Every row comes from one small tree of marks. The marks that hang from a mark follow it in brackets, in the order of their numbers. Every link used is in the known rows. Which tree was each row made from?
Known rows
Z874[Z130 Z136[Z722] Z188[Z245]]: [ 3.55  1.57 -0.16 -1.39  0.16 -1.40  0.86 -1.19  1.66 -2.98 -4.38 -3.99
  2.30 -2.79 -0.70  2.79 -3.91  0.94  3.06 -2.01  1.18  0.70  2.02 -0.39]
Z245[Z722 Z874[Z188]]: [ 0.35  1.24 -0.29  0.47 -3.03 -1.57 -2.50 -1.55  1.61 -1.18 -1.87 -1.42
  0.71 -0.34  1.77 -3.16 -1.54 -0.98  0.87 -3.99 -2.52  4.02 -3.11 -2.02]
Z874[Z130 Z188[Z245]]: [ 3.04  2.21  0.32  0.43  3.05  1.46 -0.88 -2.66  3.18 -2.41 -3.66 -3.68
  1.91 -0.67 -0.81  0.71 -0.68 -0.19  2.14 -3.27  0.17  0.52  0.87  1.49]
Z722[Z245[Z136[Z130 Z188] Z874]]: [-5.06  6.14 -0.15 -0.44 -3.20  1.99 -3.75  5.84 -1.13 -4.72 -0.57  2.54
  0.39  4.21  3.60 -5.80  2.24 -0.41  4.26  0.38 -2.21  1.17 -1.30  0.83]
Z136[Z188 Z722]: [-1.42  1.57  0.64 -0.18 -3.00 -1.04 -0.72  2.98 -0.20 -3.16  2.15 -0.67
  1.48 -0.58 -0.25  1.31  0.11  0.01  0.92  0.46  0.03 -1.24  2.01 -1.52]
Z722[Z245[Z130 Z136 Z874[Z188]]]: [-1.23  1.25 -0.08 -2.55 -3.21 -0.53 -2.75  1.42  2.14  0.50 -4.54  0.32
  0.96  5.80  1.63 -6.74 -1.77 -2.03  4.08 -8.33 -0.61  5.16 -4.67 -0.99]
Z188[Z245[Z136 Z722 Z874]]: [-0.35  4.71 -2.81 -2.07 -4.43 -0.87 -3.17 -1.89 -1.10  1.07 -1.99  0.04
  5.05  2.28  1.09 -5.85  0.34 -4.03  0.21  1.96 -2.52 -0.70 -4.00 -2.04]
Z130[Z874[Z136]]: [-0.79 -1.17 -0.26 -1.99  0.92 -2.79  1.33 -0.57 -0.25 -0.92 -1.15  2.48
 -1.25 -0.69  0.20  1.35 -0.96  0.28  3.11  1.83  0.03 -0.75  0.86 -0.14]
Z874[Z136[Z130]]: [ 0.14  1.37  0.96 -1.08  1.07 -0.13  1.89  1.84 -0.28 -2.47 -2.60  2.06
 -2.16 -0.85  2.53  1.21 -1.38  3.12  1.95  3.42 -0.45  1.16  2.47  0.86]
Z722[Z245[Z130[Z874] Z136]]: [-2.62 -0.05  0.53 -4.04 -1.11 -1.87 -1.35  0.59  0.80  2.38 -1.27  1.59
 -0.35  5.57 -0.32 -4.25  2.07 -3.46  2.87 -4.85  0.40 -1.20 -2.45 -0.76]
Z188[Z245[Z722]]: [ 0.80  1.84 -1.34 -0.41 -1.70  0.79 -0.67 -2.14 -0.01  0.49 -0.53 -2.16
  2.40 -0.51 -0.06 -1.45  0.27 -2.86 -1.88  0.75 -1.33 -2.65 -0.68 -1.94]
Z188[Z245[Z130 Z722 Z874]]: [ 0.96  2.91 -1.33 -2.60 -3.00 -1.42 -1.59 -1.40  1.33  1.73 -3.00 -1.11
  4.55  2.96  0.55 -2.55 -1.84 -3.52 -1.59 -3.18 -2.43  1.05 -0.52 -1.96]
Z722[Z245[Z136[Z188] Z874[Z130]]]: [-2.01  4.33  0.48 -0.60 -1.08  0.28 -5.18  3.73 -1.67 -2.35 -2.72 -0.16
  2.81  3.54  2.76 -4.05  1.46 -0.92  3.15 -2.97 -1.61  1.20 -2.03  1.17]
Z136[Z188]: [-1.04  1.52  1.21  0.52  0.52  1.11 -0.95  1.96 -0.07 -2.94 -0.14  0.48
  0.19  0.28  1.24 -0.31  0.39  0.42  1.41  0.81 -1.05 -0.16  1.36  0.07]
Z130[Z874[Z136 Z188[Z245[Z722]]]]: [ 0.73  0.30 -1.13 -1.80 -0.06 -1.28  0.36 -3.77  1.94 -1.93 -3.39 -0.61
 -0.24 -1.62  0.26 -0.95 -1.60 -2.14  3.13 -0.21 -1.45 -0.78 -0.76 -2.32]
Z722[Z245[Z130[Z874[Z188]] Z136]]: [-1.72 -0.59  1.16 -3.23 -1.08 -1.15 -1.67 -0.51  3.08  0.79 -2.60  0.86
 -1.40  5.23 -0.13 -5.23  1.08 -2.53  4.87 -7.16  0.32  1.21 -3.29 -0.94]
Z874[Z136[Z130] Z188[Z245[Z722]]]: [ 1.78  3.10  0.26 -0.77 -0.34  1.49  1.31 -1.25  2.00 -3.59 -4.80 -0.74
 -1.28 -1.30  2.59 -1.55 -2.11  0.64  2.45  1.68 -1.96  1.27  0.67 -1.27]
Z188[Z245]: [ 0.61  1.78 -1.69 -0.06 -0.24  1.71  0.58 -0.72  0.67 -0.87 -0.45 -0.72
  1.86  0.51 -0.77  0.03 -0.10 -1.88 -0.17  1.27 -0.02 -2.09  0.57  0.04]
Z874[Z188]: [ 0.64 -0.31  0.68  0.84  0.44  0.53  0.07 -1.09  2.67 -1.58 -1.53 -1.13
 -1.05 -0.33  0.19 -0.70 -0.98  0.48  2.24 -2.95 -0.03  2.73 -1.06 -0.15]
Z130[Z874[Z136[Z722] Z188]]: [-0.45 -1.72 -0.04 -2.01 -1.85 -4.15  1.27 -0.42  1.88 -2.68 -0.44  0.45
 -0.89 -2.21 -1.39  1.88 -2.38  0.69  4.52 -1.73  0.93  0.43  0.35 -2.46]
Z130[Z874[Z136[Z722[Z245]]]]: [-3.26 -2.14 -1.24 -2.87 -3.09 -2.81  1.17  3.16 -1.77 -1.59  1.78  0.51
 -1.24 -1.22 -0.91  1.25 -1.38 -1.64  2.51 -1.32  1.51 -2.86  0.37 -2.61]
Z130[Z874[Z188[Z245[Z136[Z722]]]]]: [-1.10  2.34 -1.97 -2.32 -3.07 -2.67 -0.64 -2.74  2.94 -1.81  0.67 -0.86
  2.76  1.22 -3.53 -2.40  1.12 -3.56  5.09 -0.29  1.19 -2.84 -2.45 -2.32]

Write each row's tree
[ 3.54  3.58  0.64 -1.11  0.02 -0.09 -3.00 -4.72  1.99  0.61 -5.23 -3.87
  2.89  0.61  0.37 -3.84  0.83 -1.74  1.51 -1.61 -1.56 -0.27 -2.95 -0.48]
Z874[Z130 Z188[Z245[Z136 Z722]]]
[-2.14  0.28  0.29 -2.10 -1.70 -4.07  0.31  2.62 -0.76 -3.93  0.74  1.31
  0.39 -1.41 -0.13  2.61 -1.13  0.28  4.13  2.25 -0.26 -2.01  3.09 -1.74]
Z130[Z874[Z136[Z188 Z722]]]
[ 1.52  2.90 -0.71 -0.77 -2.28  1.12 -2.13 -3.94  1.63  0.29 -3.35 -1.74
  2.08  1.43  0.68 -5.38  0.10 -2.88  1.46  0.16 -1.78 -0.22 -4.00 -2.06]
Z874[Z188[Z245[Z136 Z722]]]
[ 0.20  3.10  0.63 -1.42 -1.73 -3.47 -1.61  3.76 -1.60 -4.17 -2.28 -0.99
  3.41 -1.42  1.42  2.61 -3.05  2.04  2.93 -0.44 -0.98  2.08  3.05 -0.19]
Z245[Z874[Z130 Z136[Z188 Z722]]]
[-1.46 -1.79 -0.82 -2.14 -3.86 -0.64  1.13  4.23 -2.27 -1.14  0.26 -0.67
 -1.22 -1.50  0.43  0.64 -3.12 -0.39  1.13 -1.21  1.19 -0.62  0.43 -2.48]
Z874[Z136[Z722[Z245]]]
[-0.32  2.50 -0.85 -0.52 -2.39 -1.24 -2.83 -1.19  1.18 -0.89 -2.79  0.93
  1.84  2.58  0.97 -4.86 -1.27 -0.41  4.15 -1.99 -1.18  4.72 -4.66 -0.41]
Z245[Z136 Z874[Z188]]
[ 1.01  2.38 -2.68 -1.82 -2.69 -0.80 -0.61 -0.58 -1.72 -0.90 -3.38 -0.02
  2.75 -0.47  2.27 -1.70 -3.26 -1.85  0.45  1.53 -2.52  0.81 -0.85 -2.05]
Z188[Z245[Z722 Z874[Z136]]]
[-3.55  5.37 -0.21 -0.21  1.69  1.09 -0.08  1.14  2.27 -6.20  1.22  1.66
  0.80  1.68 -0.29  0.47  3.32 -0.84  3.91  3.11 -1.26 -3.98  3.69  1.22]
Z136[Z130[Z874] Z188[Z245]]
[-1.12  3.03 -1.26 -0.37 -2.88  0.66 -0.22  1.99  0.18 -3.91  1.65 -1.78
  3.20 -0.09 -1.35  0.85 -0.30 -1.89  1.39  1.46  0.17 -3.22  2.38 -1.40]
Z136[Z188[Z245] Z722]
[ 0.86  4.18 -1.55 -0.30  0.74 -0.60 -2.02 -0.98  0.33 -1.58 -2.58 -2.05
  5.07  1.03 -0.67  0.78 -0.85 -1.41  0.71 -1.42 -0.62  0.05  0.89  1.61]
Z188[Z245[Z874[Z130]]]
[ 1.96  2.20 -0.25 -3.41 -3.32 -1.73 -0.29 -1.77  3.86  0.31 -3.24 -1.86
  3.94  3.58 -2.03 -3.08 -1.43 -2.52  3.45 -4.09  1.06  0.85 -1.54 -2.07]
Z874[Z188[Z245[Z130 Z136[Z722]]]]
[ 0.67  2.95 -1.67 -1.49 -3.76 -0.20 -0.88 -1.87  2.06 -1.48 -0.79 -1.86
  3.26  0.78 -2.01 -2.84 -0.36 -2.37  3.68  0.13  0.90 -0.95 -2.62 -2.05]
Z874[Z188[Z245[Z136[Z722]]]]
[-0.39  1.04 -0.93 -0.52 -0.68 -0.84 -0.95 -4.31  3.00 -1.62 -0.73 -1.68
  0.67 -0.42 -1.26 -1.78  1.14 -3.55  1.66 -1.63 -1.39 -1.90 -1.29 -2.26]
Z130[Z874[Z188[Z245[Z722]]]]
[-2.11  1.62  1.06  0.27  1.35 -1.41  0.29 -1.17  3.91 -3.99  0.23  1.21
 -2.65  0.12 -0.77  0.30  2.24  1.29  4.38 -1.51 -0.44  0.86  0.76  0.47]
Z136[Z130[Z874[Z188]]]
[-0.41  2.58  0.25 -0.42 -1.03 -0.28 -3.96  0.66  0.87 -1.26 -3.90 -1.57
  1.40  2.38  1.44 -4.61 -0.20 -0.87  3.86 -6.50 -0.87  3.50 -4.21  0.70]
Z722[Z245[Z136 Z874[Z130 Z188]]]
[-1.68  4.62  0.81 -0.88 -2.17 -1.35 -1.49  3.47 -1.27 -4.57 -2.99  2.08
 -0.33 -0.04  4.81 -1.37 -1.38  2.14  2.12  3.10 -3.95  2.84  1.90 -1.00]
Z245[Z722 Z874[Z136[Z130 Z188]]]
[-0.08 -1.00  1.75 -1.96  1.34 -2.84 -0.12 -2.55  4.80 -0.28 -2.21  0.24
 -0.86  2.61 -1.21 -0.17 -0.15 -0.71  3.57 -6.44  0.17  2.23  0.27 -0.40]
Z245[Z130[Z874[Z188]]]
[-3.53  6.98 -1.66 -0.08 -3.93  0.11 -1.03  4.12  0.95 -7.04  1.68  0.09
  4.00  0.88  0.03  0.29  0.29 -0.71  2.75  2.48 -1.27 -1.16  3.30 -0.81]
Z136[Z130 Z188[Z245[Z874]] Z722]
[-0.41  1.19  0.47 -1.63 -2.09 -2.18  2.22  3.04 -0.51 -2.68 -0.48  0.68
 -0.90 -2.03  0.72  2.43 -1.76  2.91  1.70  3.32  0.74  0.31  2.93 -1.00]
Z874[Z136[Z130 Z722]]
[-2.91  2.30  0.53 -0.76 -1.81  2.57 -2.83  3.76 -1.72 -1.96 -0.66  0.95
 -0.23  3.17  1.97 -4.84  1.69 -1.54  2.66 -0.35 -0.74 -1.04 -2.21 -0.24]
Z722[Z245[Z136[Z188]]]
[-4.50  3.01  0.91  0.05 -3.55  1.44 -0.43  6.81 -0.23 -5.72  3.07 -0.65
 -0.67  0.21  0.92 -0.10  1.99  0.10  1.69 -0.54 -0.03 -1.90  2.53 -1.07]
Z136[Z130 Z188 Z722[Z245]]
[-0.07  2.42  1.80 -3.47 -3.60 -3.09 -1.63  1.90  0.81 -0.10 -1.44  0.52
  2.99  4.06  0.11 -2.23  0.37 -0.65  2.46 -1.15 -0.01  0.17  0.59 -1.64]
Z245[Z130 Z136[Z188 Z722]]
[-3.85  2.88 -1.11  0.30 -5.33 -0.33 -1.28  4.39  1.84 -5.29  1.47 -1.24
 -0.27  0.23  0.17 -1.50 -0.68 -0.28  3.18 -4.97 -0.04  2.72 -0.85 -1.72]
Z136[Z130 Z722[Z245[Z874[Z188]]]]
[ 2.23  2.87  0.19 -3.91 -2.34 -1.07 -1.66 -3.08  1.20  3.97 -3.94 -0.62
  3.90  4.23  0.36 -4.95  0.46 -3.39 -0.53 -0.39 -1.39 -0.93 -2.11 -1.85]
Z188[Z245[Z130 Z136 Z722]]
[-1.49  2.82 -1.40 -1.84 -3.91 -3.51  0.75  3.76 -0.80 -3.66 -0.43  1.67
  1.02 -1.12  1.15  1.41 -2.82  2.33  2.63  2.29 -0.44  2.03  2.06 -1.09]
Z245[Z874[Z136[Z130 Z722]]]
[ 2.12  1.04  0.35 -1.14  0.52  1.04  0.45 -1.93  4.45 -0.72 -4.16 -1.80
  1.75  2.81 -0.84 -0.99 -2.43 -1.53  2.00 -5.16  0.20  2.22  0.39 -0.07]
Z874[Z188[Z245[Z130]]]
[ 0.53  0.82 -0.63 -1.68 -3.09 -2.64 -1.12  0.13 -2.04  0.10 -3.31  0.91
  0.85 -0.94  3.15 -1.44 -3.17 -0.01  0.06  0.68 -2.76  2.75 -1.03 -1.99]
Z245[Z722 Z874[Z136]]
[-1.56  2.39  0.37 -2.29  1.76 -0.84 -0.42 -0.28  2.98 -2.19 -1.30  0.77
  2.38  3.98 -1.17  0.01  1.09 -2.85  2.94 -1.94 -0.73 -2.42  3.53  0.32]
Z136[Z188[Z245[Z130[Z874]]]]
[-1.83  5.00 -0.99 -2.32 -1.43 -1.46 -1.53 -2.78  1.00 -0.28 -0.17  1.09
  1.53  2.46 -0.07 -3.86  4.56 -2.91  1.85  4.43 -2.07 -4.56 -1.38 -1.42]
Z188[Z245[Z136[Z130[Z874]] Z722]]
[-0.18  0.52  0.46 -1.38 -2.25 -1.51  0.76  3.54 -1.40 -3.54 -0.62  0.60
  0.27 -1.74  0.93  1.82 -2.74  1.37  2.68  2.84  0.04  0.19  2.84 -1.36]
Z874[Z136[Z188 Z722]]
[ 1.52  1.33  2.14 -1.68 -0.10 -2.49 -0.32  2.97 -0.83 -3.34 -2.50 -1.61
  1.27 -2.42  0.87  4.06 -2.17  2.73  2.15  0.56  0.00 -0.11  3.91 -0.07]
Z874[Z130 Z136[Z188 Z722]]
[ 0.17  0.95 -0.53 -3.44 -0.45 -2.50 -0.45 -3.51  2.66  2.28 -1.38 -0.94
  2.68  2.23 -1.34 -0.95  1.32 -4.23 -0.54 -2.52 -1.34 -3.04  0.91 -2.07]
Z188[Z245[Z130[Z874] Z722]]
[-0.39  0.05 -2.03 -2.10 -1.56 -2.45  1.49 -1.30  2.40 -3.68 -0.83 -0.85
  0.85 -1.97 -2.28  1.65 -2.69 -1.36  4.95 -0.09  1.38 -1.21  0.87 -2.42]
Z130[Z874[Z136[Z722] Z188[Z245]]]
[-3.87  2.24  0.36 -1.04 -0.54  0.17 -1.31  0.47  2.42 -3.43 -0.11  1.55
 -3.08  3.07  0.24 -4.60  3.46 -0.82  5.72 -2.26 -0.05 -0.53 -3.04  0.04]
Z722[Z245[Z136[Z130[Z874[Z188]]]]]
[ 0.09  0.36  1.32 -4.61 -1.78 -4.96 -1.92 -3.32  1.33  4.56 -2.25  1.06
  1.01  4.17 -0.06 -3.99  2.56 -2.60  0.70 -1.65 -1.69 -1.18 -2.46 -2.21]
Z245[Z130[Z874] Z136 Z722]
[-2.44  5.17  1.09 -1.23 -3.23 -1.28 -1.46  3.21  0.05 -3.73  1.22  1.41
  1.13  1.56  0.59 -1.64  2.56  1.34  3.49  3.94 -0.53 -1.45  1.27 -0.78]
Z245[Z136[Z130 Z188 Z722]]
